Each row comes from the steps of one path. Every step used is in the known rows, and no mark comes twice. Write the path behind each row, first mark first.
Known rows:
maka -> lobeg -> rone -> rovi -> lenug -> sare: [  3  -1  -9  31 -18 -37  35 -11  -2 -15 -32 -16   0  37 -31  40  -3  44
  21  22 -14  -2 -36  -5  -6  19   4  34  46  13]
rone -> rovi -> lenug -> lobeg -> bipa: [  6   0 -13  24 -16  -5  38   9  -6 -21 -26 -13   2  26 -21  33 -12   8
  11   9 -13 -16 -32  -8   8   0  29  29  44  12]
kasudu -> maka -> lobeg -> rone -> rovi -> lenug -> sare -> bipa: [ 27   2 -28  40 -21  -3  49   6  -9 -49 -15 -14   2  37 -31  57  12  43
  26  10 -25   2 -31  -6  -5  20   6  31  66  25]
maka -> lobeg -> rone -> rovi: [ -2  -2   1  14 -11 -27  36 -12 -10  -7 -18  -3  -1  20 -30  -2  18  52
  22  26   5  -1 -14  -9  28   5   9  27   3  15]
maka -> lobeg -> rone: [  4  -3  -6   6  -7 -40  23 -19  -3   4 -16   2  -1  14  -9 -12   6  45
  16  18  15 -19   2  -1  14   0  -5   4  -4  12]
temup -> bipa -> fafemab: [ -6  -7   3  -7   9   3  50 -22  54 -38 -16  -9   4  -3 -14 -10   1 -10
   6   3  12 -14   3  -7   6   9   4 -15  -4   3]
kasudu -> maka -> lobeg -> bipa: [ 26   4 -33  16   2 -28  14 -11   1 -24 -16   0 -12   7  -4   8  32  35
  16  -2  23 -23   4  -5  36  -4  10  15  26  25]
sare -> bipa -> nadus: [ 12 -10  17  -2   0  31  49   7   9 -19  -6  11   6 -10  -7 -11  -7  -5
   8   8 -20 -20  -2  -4 -15  14  -5 -17 -23 -18]
temup -> bipa -> sare -> lenug -> lobeg -> maka -> kasudu: [ 24 -14 -32  28 -32 -24  74 -12  54 -15 -15  -8  -1  19 -34  14   3  48
   2  26   4 -18  -7  -2   4 -14  -7 -16  45 -15]
lenug -> lobeg -> rone -> rovi: [ -3   2   3  18 -25 -12  27  10 -12 -14 -22  -6   0  24 -24  11  11  34
  16  19 -18  -3 -13 -18  14  -5  11  23  26  11]
temup -> bipa -> lobeg -> rone -> rovi -> lenug: [-18 -15 -11 -11 -12 -11  83  -4   8 -23 -44  -2  17  40 -39  11  -7  16
  16  29   4 -10 -42 -16  -8  21  20 -16  22  16]
rone -> rovi -> lenug: [-12  -1  -3   4  -5  14  13   7 -19  -7  -9  -8  13  25 -22  26 -14  -4
   5   3  -9  21 -36   0 -10   9  17  17  28   2]
kasudu -> maka: [  9   6 -20   1   0   4 -21   7 -14 -18  -2   2   1   7   0  14  24   5
   3 -15   3  13   3  -6   5  -6   1  -2  29   9]
rovi -> lenug -> sare -> bipa -> lobeg -> maka: [ 38 -16 -31  15 -18 -11  73  18  30 -21 -14 -11   2  -5  -5  30 -25   3
   0  25 -27 -34 -13  -3 -26  26  -7 -24  56  16]
bipa -> sare -> lenug: [ 14 -19  -7  -2 -12   9  32  10  22  11   1   5  12  13 -14  -6 -16   0
  -5  -4 -21  15 -12   4 -26   9 -13  -8  13 -38]
sare -> lenug: [ 10  -8  -7   6 -15  15  16  17  -4   3  15  -4  10   4 -10  -4  -6   5
 -10   3 -16  15  -4   5 -14   3 -11  -6   2 -19]
temup -> bipa: [-10   2  -3   0   3   4  35 -11  24 -26  -5  -5  -7   5 -11   3   5  -2
   5   7  13 -13  -3  -2   1   5  12 -13  -3   7]
nadus -> bipa: [ -2  -6 -26  -3   1  -1  12  12   5  14 -15  -7   1   2  -8   0  -7   7
   3 -16   2   6  -8   1  -6   9  28  24  -1  11]
bipa -> lobeg -> lenug: [ -1 -17 -18 -15  -7 -33  26   4   1   6  -6   2  12 -12  -3 -12  -2  20
  -2  16  -4 -28 -13 -10  14   9   9  -9  11  -2]
rone -> rovi -> lenug -> sare: [  0   2  -3  25 -11   4  13   7   0 -21 -16 -18   1  24 -23  51 -10  -1
   6   4 -28  17 -37  -5 -21  19   8  31  50   0]
lobeg -> rone -> rovi -> lenug: [-13  -6 -15  -6 -11  -9  28   3 -33   0 -22  -7  18  41 -27  15  -8   6
  12   5  -7  16 -34  -8  -3   9  24  16  25   5]
nadus -> bipa -> sare -> lenug -> rovi -> rone: [ 11 -27 -17   3 -26   3  42   9  26   6 -30  -8  21  40 -30  27 -32 -10
   3 -24 -32  30 -59   3 -60  31  -3  14  36  -6]
sare -> lenug -> rovi -> rone -> lobeg -> maka: [ 13  -9  -5  31 -40  10  55  14   3 -11  -7 -23   7  21 -30  14  -7   2
  -2  19 -21   3 -38  -3  -9  10   1 -24  41  31]
nadus -> bipa -> sare -> lenug -> rovi: [ 22 -30 -17   1 -22   1  29  12  30   8 -23  -8   9  16 -25   9 -12  16
   3 -14 -39  21 -34  -2 -41  26   0  24  22 -17]
temup -> bipa -> sare: [ -6  -9  -4  -7   5  -1  50 -19  49 -19 -17   6  -4  16 -14   1  -6  -6
  10   1   9 -12 -14  -3 -11   9  11 -13   7 -12]
kasudu -> maka -> lobeg -> rone -> rovi: [  7   5 -20  15 -12 -20  15  -6 -25 -25 -18  -2  -2  27 -29  12  42  57
  25  11   9  11 -12 -16  33  -2  11  26  34  25]
rovi -> rone: [-11   3   0   2  -4   1  13  -4  -3  -1  -7  -1  13  23  -5  19 -19 -26
   0  -8   7   9 -24   4 -20   4  -2 -10  16  11]
lobeg -> lenug: [ -6  -7 -25  -8  -4 -27   4   1 -17   0  13  -8   6  -4  -1  -3   4   8
  -1  -1  -1 -16  -7  -3  21   2  25   9   7  -6]
rone -> lobeg -> lenug -> sare: [ -3   0  -9  34 -14 -13  24   8  11  -6   0 -23  -9  -3 -12  13   3  21
   2  11 -21 -25 -18  -5  23  11  35  20  23  13]
nadus -> bipa -> temup: [ -7 -10 -27 -15   2   9  29   4  16   4 -34   6   6   2 -17 -12 -18  15
   6 -13   9  -1  -7  -8   4  19  21   8  15  11]

Write each row's path:
[ -5 -14  21  28 -28  33  87  -9  56 -28 -23 -11  10  44 -44  23 -22  -8
   7  11 -22   6 -63  -1 -40  25   2 -25  26   7] | temup -> bipa -> sare -> lenug -> rovi -> rone -> lobeg
[  1 -20 -33   5 -20 -26  58  19   7   4 -65 -16  13  35 -38  33 -17  25
  15   6 -27   6 -48 -17 -25  36  28  37  49  21] | nadus -> bipa -> lobeg -> rone -> rovi -> lenug -> sare
[ 24  -3 -18   7   6 -25  28 -13   0 -27 -40  11  -8   3 -12  -6  32  34
  22   3  18 -34   3 -14  25   3   3  -1  12   5] | kasudu -> maka -> lobeg -> bipa -> nadus
[ 16  -4 -30   8  -7 -36  10 -17  -3  10  -8  -7  -2   0 -12   6  22  29
   1  14  21  -4   7  -1  34 -14   2   5  16  13] | lobeg -> maka -> kasudu
[ 13 -25 -33  -5 -11   9  43  23  26  24 -14  -3  12  16 -21  -7 -24   8
  -2 -19 -17  22 -21   6 -31  18  16  16  13 -26] | nadus -> bipa -> sare -> lenug
[ -1  -2  16   8 -14  -5  -1 -14   0 -19 -16  -6   8  25  -9  35  -6 -18
   6  -4 -14   7 -36  -4 -30  14 -19  -2  23  20] | lenug -> rovi -> rone
[  5   0  -9  17  -6 -10  -1   0   6  -9 -13 -14   2  18  -3  42 -22  -8
  -1  -4 -18  -3 -21   5 -32  14  -7   8  43  -2] | rovi -> lenug -> sare
[-11   3  31  28 -18  18  22  -9   9 -12 -22 -12   5  26 -17  26 -10  -8
   8   6 -14   3 -48  -2 -15  12   2  -4  17  38] | lenug -> rovi -> rone -> lobeg
[ 41 -26  -6  19 -20 -30  53 -18  40 -15 -21  -1  -4  15 -23   5   4  38
  13  14 -22 -21 -24  -3  -5  20 -20  16  16 -14] | maka -> lobeg -> bipa -> sare -> lenug -> rovi
[  7 -11  -4  12   2   3  64  -3  38  10 -32   3  -6  16 -15 -11  -7   1
  12   2   1 -21 -18  -5  26   8  42   7   2   8] | rone -> lobeg -> bipa -> sare
[ 13 -20 -17  -7  -9  -4  60  14  10 -10  11   2  14 -17  -4  -8  -8  14
  -1  19 -19 -36 -12  -4   7  16  11 -12  -1   1] | sare -> bipa -> lobeg -> lenug
[  9   1 -39   8  -5 -38  -9  -9 -21 -19  10  -6   0  -1  -3   7  27  50
  10   0  15 -18  -4  -2  34  -7  14  11  37  12] | kasudu -> maka -> lobeg -> lenug
[ -1  -3 -15  13 -15   4  57   0   6 -31 -44  -1   7  29 -31  22 -23  17
  14  12  -7 -23 -31 -18  17  11  22  15  62  10] | rone -> rovi -> lenug -> lobeg -> bipa -> temup
[ -5  -7   6  18 -18 -10  11  -4  -3 -11  -1 -17  -1  -2 -14   4  12  27
   6  14 -22 -20 -30 -10  26   8  27  14  11  22] | rone -> lobeg -> lenug -> rovi
[ -4 -20 -24 -11 -14 -16  60  20   0  13 -51  -3  12  18 -36  -8   4  34
  16  10  -9   7 -28 -21   8  23  35  28   6  24] | nadus -> bipa -> lobeg -> rone -> rovi
[ 22 -14  -1  31 -14  -8  88 -13  36 -43 -26 -22  12  22 -35  30 -15  30
  24  21 -28 -11 -27  -5  -4  31  -3  32  35  10] | maka -> lobeg -> rone -> rovi -> lenug -> sare -> bipa -> fafemab
[ 18  -3 -14  15   3 -32  34 -18  15  -7 -15  -1 -12  -1  -5  -5   9  30
  12  12  18 -35   2   1  30   3  10  16  -7  16] | maka -> lobeg -> bipa
[ 20 -10 -12  12  -9 -24  40  -3  39  -7 -32   5  -7  15  -3   7  -9   9
  12   0  -8 -34  -6  -9   5  -2  11  11  28  -8] | lenug -> lobeg -> bipa -> sare
[ 12   5 -28  33 -18 -32  12  -5 -18 -34 -32 -15   1  45 -31  53  19  50
  25   7 -10   8 -32 -11   0  12   4  33  78  23] | kasudu -> maka -> lobeg -> rone -> rovi -> lenug -> sare
[  1  -5 -19   7  -5 -44  12 -15  -5  -2  12  -7  -1  -7  -3  -6   5  45
   6  15  12 -29  -7   4  28   0  12  14   5   2] | maka -> lobeg -> lenug
[ -3   4 -15  32 -15 -10  44 -16   4  14 -20 -13   6  24 -26  19  -1  16
   3  16  27   1 -26   4  29 -12  22  -8  24  42] | rovi -> rone -> lobeg -> maka -> kasudu
[ 19  -5  -8  39 -20  -8  71  -2   5 -33 -14 -16   1  30 -31  44 -12  38
  23  25 -28 -10 -35   0 -11  27   5  33  36  15] | maka -> lobeg -> rone -> rovi -> lenug -> sare -> bipa
[-24   0 -10  15 -12  -2  38   2  -9   5   0 -13  14  20 -16   6 -20  -5
   1   2   5 -10 -42   3  15   4  43  -4  16  24] | rovi -> rone -> lobeg -> lenug
[ -7  -5  -6  -1 -11 -10  27   3 -22  -5 -17  -3   4  24 -27   0  17  16
  14  10  -8  11 -16 -16  19   7  21  21   5   8] | lobeg -> rone -> rovi
[ 16   0 -29  24 -23 -39   8 -12  -5   5 -16 -12   7  17 -10  33  -9  37
   1  17  12 -17  -9   5   6 -25  -4  -1  55  13] | rovi -> lenug -> lobeg -> maka -> kasudu
[ 10 -23 -30  13 -38  -3  69  32  15  11 -35 -10  13  39 -46   6 -14  43
  13   0 -37  19 -33 -12 -17  12  28  39  40 -15] | nadus -> bipa -> sare -> lenug -> lobeg -> rone -> rovi
[ 36 -17 -22  10 -13 -13  66  -4  25  -2  -9   2   5 -14 -15   2  10  36
   1  32   4 -26   4  -3  21   0 -10 -17   5  18] | sare -> bipa -> lobeg -> maka -> kasudu
[ 41 -16 -31  28 -19 -21  65  -4  31 -10 -22 -12   7   3 -16  44 -14  27
   1  29 -14 -26 -17   2 -11  14 -16  -9  49  16] | rovi -> lenug -> sare -> bipa -> lobeg -> maka -> kasudu
[  6 -11 -15  12 -18  17  80   5   5 -40 -31  -4  13  34 -37  33 -26  10
  18  12 -36  -4 -33 -16  -9  39   9  13  54   6] | lobeg -> rone -> rovi -> lenug -> sare -> bipa -> temup
[ 17   1 -10  21 -12 -19  25   4  14 -14 -18  -5 -10   3   0   9   1  11
   6   5  -3 -37   3  -7  17  -9  12  12  17  11] | lenug -> lobeg -> bipa
[  4 -15 -18 -11  -4  -5  32  15  21  19 -35   0   6  -6  -9  -8 -12  19
   2   1   0  -5 -13  -5 -13  16  14   6   1  17] | nadus -> bipa -> lobeg
[  0 -14  -8  18 -35   2  92   9  34 -29 -23  -5   6  43 -50   9  -2  33
  16  23 -26  -1 -29 -17 -10   7  11   2  36 -21] | temup -> bipa -> sare -> lenug -> lobeg -> rone -> rovi
[ -6   5   7  22 -19  14  13  11  -8 -16 -13 -12   8  24 -19  36 -19  15
   7  12 -17   6 -34  -3 -15  -4   8  18  49   4] | rone -> rovi -> lenug -> lobeg
[ 30 -15  -9  19 -21  -6  58  11  41 -22 -15 -15  10  -2 -13 -11 -10   9
  -2   5 -21 -23   7  -8   8  -1  -9   3  19 -14] | sare -> lenug -> lobeg -> bipa -> fafemab
[  7   1 -24  20 -26 -11  30  17 -12 -17 -12 -18   0  15 -19  30 -11  18
   6  22  -9  -9 -23  -9   4  -8  17   6  72  16] | rone -> rovi -> lenug -> lobeg -> maka
[  2   0  -8  44 -20  18  72  12  18 -24  10 -23   5  13 -17  37 -25  -9
   4   5 -29 -24 -43   4  -1  24  36   7  28  26] | rovi -> rone -> lobeg -> lenug -> sare -> bipa
[  9 -12  -4 -10   6 -15  40  -5   4  -7 -37   9  -2   0 -10 -18   7  -7
  11   1   1 -33  -1 -15  12  11  14  -3 -17 -12] | lobeg -> bipa -> nadus
[ 15  -6  -9  13  -8  28  53   1  27 -35 -14   0   9  11 -11  34 -41  -5
   4   3 -27 -16 -19   0 -28  31 -12 -10  48  -2] | rovi -> lenug -> sare -> bipa -> temup
